Each row was made from one small tree. Brackets hold a mark, then the marks that hang from it, in alphabetical order. Every link used is in the known rows. Write each row's tree.
In the rows, zero is written as 128.
Known rows
{sabobu didilub {gubo zupud}}: [109 149  99  91 126 121 102  80  93 166 230  86 156 181 198 150 166 115
  33 148 173 106 149  86  99]
{lafut pefe}: [109 119 128 109 112 149 141  73 148 127 146 116  95 122 161 134 168 123
  92 167 124 161 130  80 104]
{lafut pefe sobek teto}: [133 127 146 145 107 145 142 151 168 118 122 146 104 109 113 115 122 122
 158 128  97 177  90 147 107]
{gubo {zupud sobek}}: [ 56 139 145 122 127 157 123  52 134 189 197  94  99 127 157 105 140  86
  44 193 150  80 161  89  93]
{teto {lafut sobek}}: [ 68 107 148 111 114 135 125  76 135 113 131 101  87 133 199 137 135 121
 103 139 147 151 121  49 129]
{lafut sobek tesaz}: [128 132 142 136 131 119 123 128 129 112 109 130 127 142 143 137 137 145
 142 127 122 184 124 139 112]
{pefe {lafut tesaz}}: [142 113 146 104 129 130 135  91 107 131 131  96 114 150 139 100 116 133
  99 170 119 134 149 106 135]
{didilub {sabobu {gubo {zupud sobek}}}}: [109 165 113  79 102 163 128  69 107 177 186 111 109 147 195 120 188 113
  38 157 155  85 171 111  91]
{pefe {lafut {didilub sabobu} sobek tesaz teto}}: [196 138 143 124 126 131 127 183 115 133 101 152 157 142  74  99 106 151
 151  95 115  93 119 163 143]
{didilub {sabobu {gubo zupud}}}: [117 157  89  76 113 153 131  75 104 157 181 113 119 149 196 148 198 121
  40 149 163 103 170 104  82]
{soku pefe}: [114 124 108 103 121 114 116  74 128 136 152 120  98 113 171 153 152 112
 115 193 122 147 154  82 132]
{lafut didilub pefe tesaz teto}: [150 123 120 160 144 133 135 173 142 114 112 164 178 106  64 145 122 151
 181  41 134 109 119 165 126]
{soku pefe {sobek zupud}}: [ 95 128 103 137 139  76 119 109 109 111 113 123 106 107 171 165 144 102
 133 191 117 167 141 129 171]
{lafut sobek teto}: [109 134 130 137 129 145 147 126 148 133 119 125 102 117 131 122 112 109
 145 136 123 156 113 150 105]
{lafut pefe teto}: [110 118 123 132 121 156 157 110 154 128 141 128 102 104 127 126 130 112
 131 131 116 146 122 127 104]
{teto lafut}: [ 48 100 131 100 124 142 137  43 124 123 145  87  86 127 208 144 141 112
  79 145 164 125 146  36 128]
{lafut pefe {sobek {zupud gubo}} tesaz teto}: [125 121 133 192 134 115 122 216 156  81 105 146 143 124  70 108  87 151
 189  85  91 178 101 229 115]
{lafut didilub pefe teto}: [131 126 113 139 132 153 141 134 158 135 125 148 143  99  89 141 136 126
 147  85 144  96 114 126 117]
{sobek {zupud gubo}}: [ 53 124  90 137 156 133 125  77 130 121 138  75  99 140 147 124 132 117
  74 177 152 124 161 141 105]
{soku {pefe {lafut didilub sobek teto}}}: [171 124 135 122 115 106 105 152 135 135 128 141 127 114  95 112 100 121
 160 162 104 113 118 118 164]
{didilub sabobu}: [118 146  97  79 121 161 152  58 113 152 139 119  93 141 188 145 192 128
  61 170 144 118 167  91  92]
{sabobu didilub {gubo {zupud sobek}}}: [ 97 159 126  95 112 132  98  73  97 193 233  82 144 179 199 115 153 106
  32 154 165  83 150  96 112]
{soku {pefe lafut} sobek}: [148 129 154  99 100  93 115 111 103 129 120 125  92 115 168 109 115 110
 121 203 103 152 134 101 192]

Which tree is each row?
[130 112 123 191 145 107 137 202 151  85 100 149 149 120  80 140 110 141
 196  96  83 195  95 205 114]  {lafut pefe {sobek zupud} tesaz teto}
[ 66  95 132 149 143 104 121 116 122  88 115 105 125 141 172 156 126 135
 133 114 136 163 125  96 135]  {teto {lafut {sobek zupud} tesaz}}
[129 116 121 141 134  80 125 144 103 116 109 122 107 105 133 121  93  97
 147 190  94 146 131 152 191]  {soku {pefe {lafut teto}} {sobek zupud}}
[127 133 104 152 165 133 137 150 121 129 109 145 175 112  84 149 112 136
 169  48 161  88 141 166 122]  {lafut didilub tesaz teto}
[159 121 164 114 120 121 125 126 119 120 117 111 116 154 128  93 109 140
 123 166 105 159 122 119 137]  {pefe {lafut sobek tesaz}}
[143 113 141 121 138 135 146 123 109 133 127 105 119 135 111  93  85 121
 128 141 117 121 142 144 133]  {pefe {lafut tesaz teto}}
[100 118 117 108 133 131 125 102 107 120 120 133 147 136 165 160 159 154
 108  68 172  82 151  68 139]  {teto {lafut {didilub sabobu} tesaz}}
[144 123 129 113 138 148 139 109 125 151 128 109 125 127  93  99 100 112
 115 137 145  72 133 112 140]  {pefe {lafut didilub teto}}
[162 129 148 123 128 141 127 143 137 143 110 124 129 130  83  95  93 121
 138 134 126  95 108 129 143]  {pefe {lafut didilub sobek teto}}
[152 145  85 174 166 113 129 213 122 112  81 170 192 130  63 165 132 151
 182  53 130 103 121 212 120]  {lafut {didilub sabobu} {sobek zupud} tesaz teto}
[129 115 127 150 131 137 152 149 139 109 128 144 136 111 108 128 116 136
 164  88 110 160 126 164 112]  {lafut pefe tesaz teto}
[197 147 130 154 117 131 127 227 146 111  91 202 180 119  62 140 141 173
 192  33 109 123  96 189 121]  {lafut {didilub sabobu} pefe sobek tesaz teto}
[154 135 136 154 119 143 127 176 171 123 109 166 147 105  71 134 128 135
 175  82 124 127  82 147 122]  {lafut didilub pefe sobek teto}
[149 139 126 166 150 122 122 190 139 119  91 162 176 120  70 143 106 146
 199  47 141 120 108 185 125]  {lafut didilub sobek tesaz teto}
[176 126 159 121 129 118 112 145 122 126 105 126 149 150  93 107 113 151
 135 129 126 120 116 119 149]  {pefe {lafut didilub sobek tesaz}}
[144 120 154 117 118 142 142 124 134 138 125 106  95 134 117  82  88 110
 124 171 106 136 114 127 131]  {pefe {lafut sobek teto}}
[102 115 116 139 144 109 113 143 115  98 100 138 158 143 146 175 153 156
 131  73 153 111 126 100 141]  {teto {lafut {didilub sabobu} {sobek zupud} tesaz}}
[159 120 146 103 102 104 104 112 131 131 139 121  94 130 145 112 123 120
 125 211  92 154 128  86 154]  {soku {pefe {lafut sobek}}}
[172 133 142 175 128 123 121 216 158 103  93 182 180 111  52 137 115 161
 211  38 115 141  86 181 128]  {lafut didilub pefe sobek tesaz teto}
[178 143 136 108 107 101 118 157 100 136 108 159 122 105 125 115 111 120
 143 144 113  97 130 136 194]  {soku {pefe {lafut {didilub sabobu} teto}} sobek}
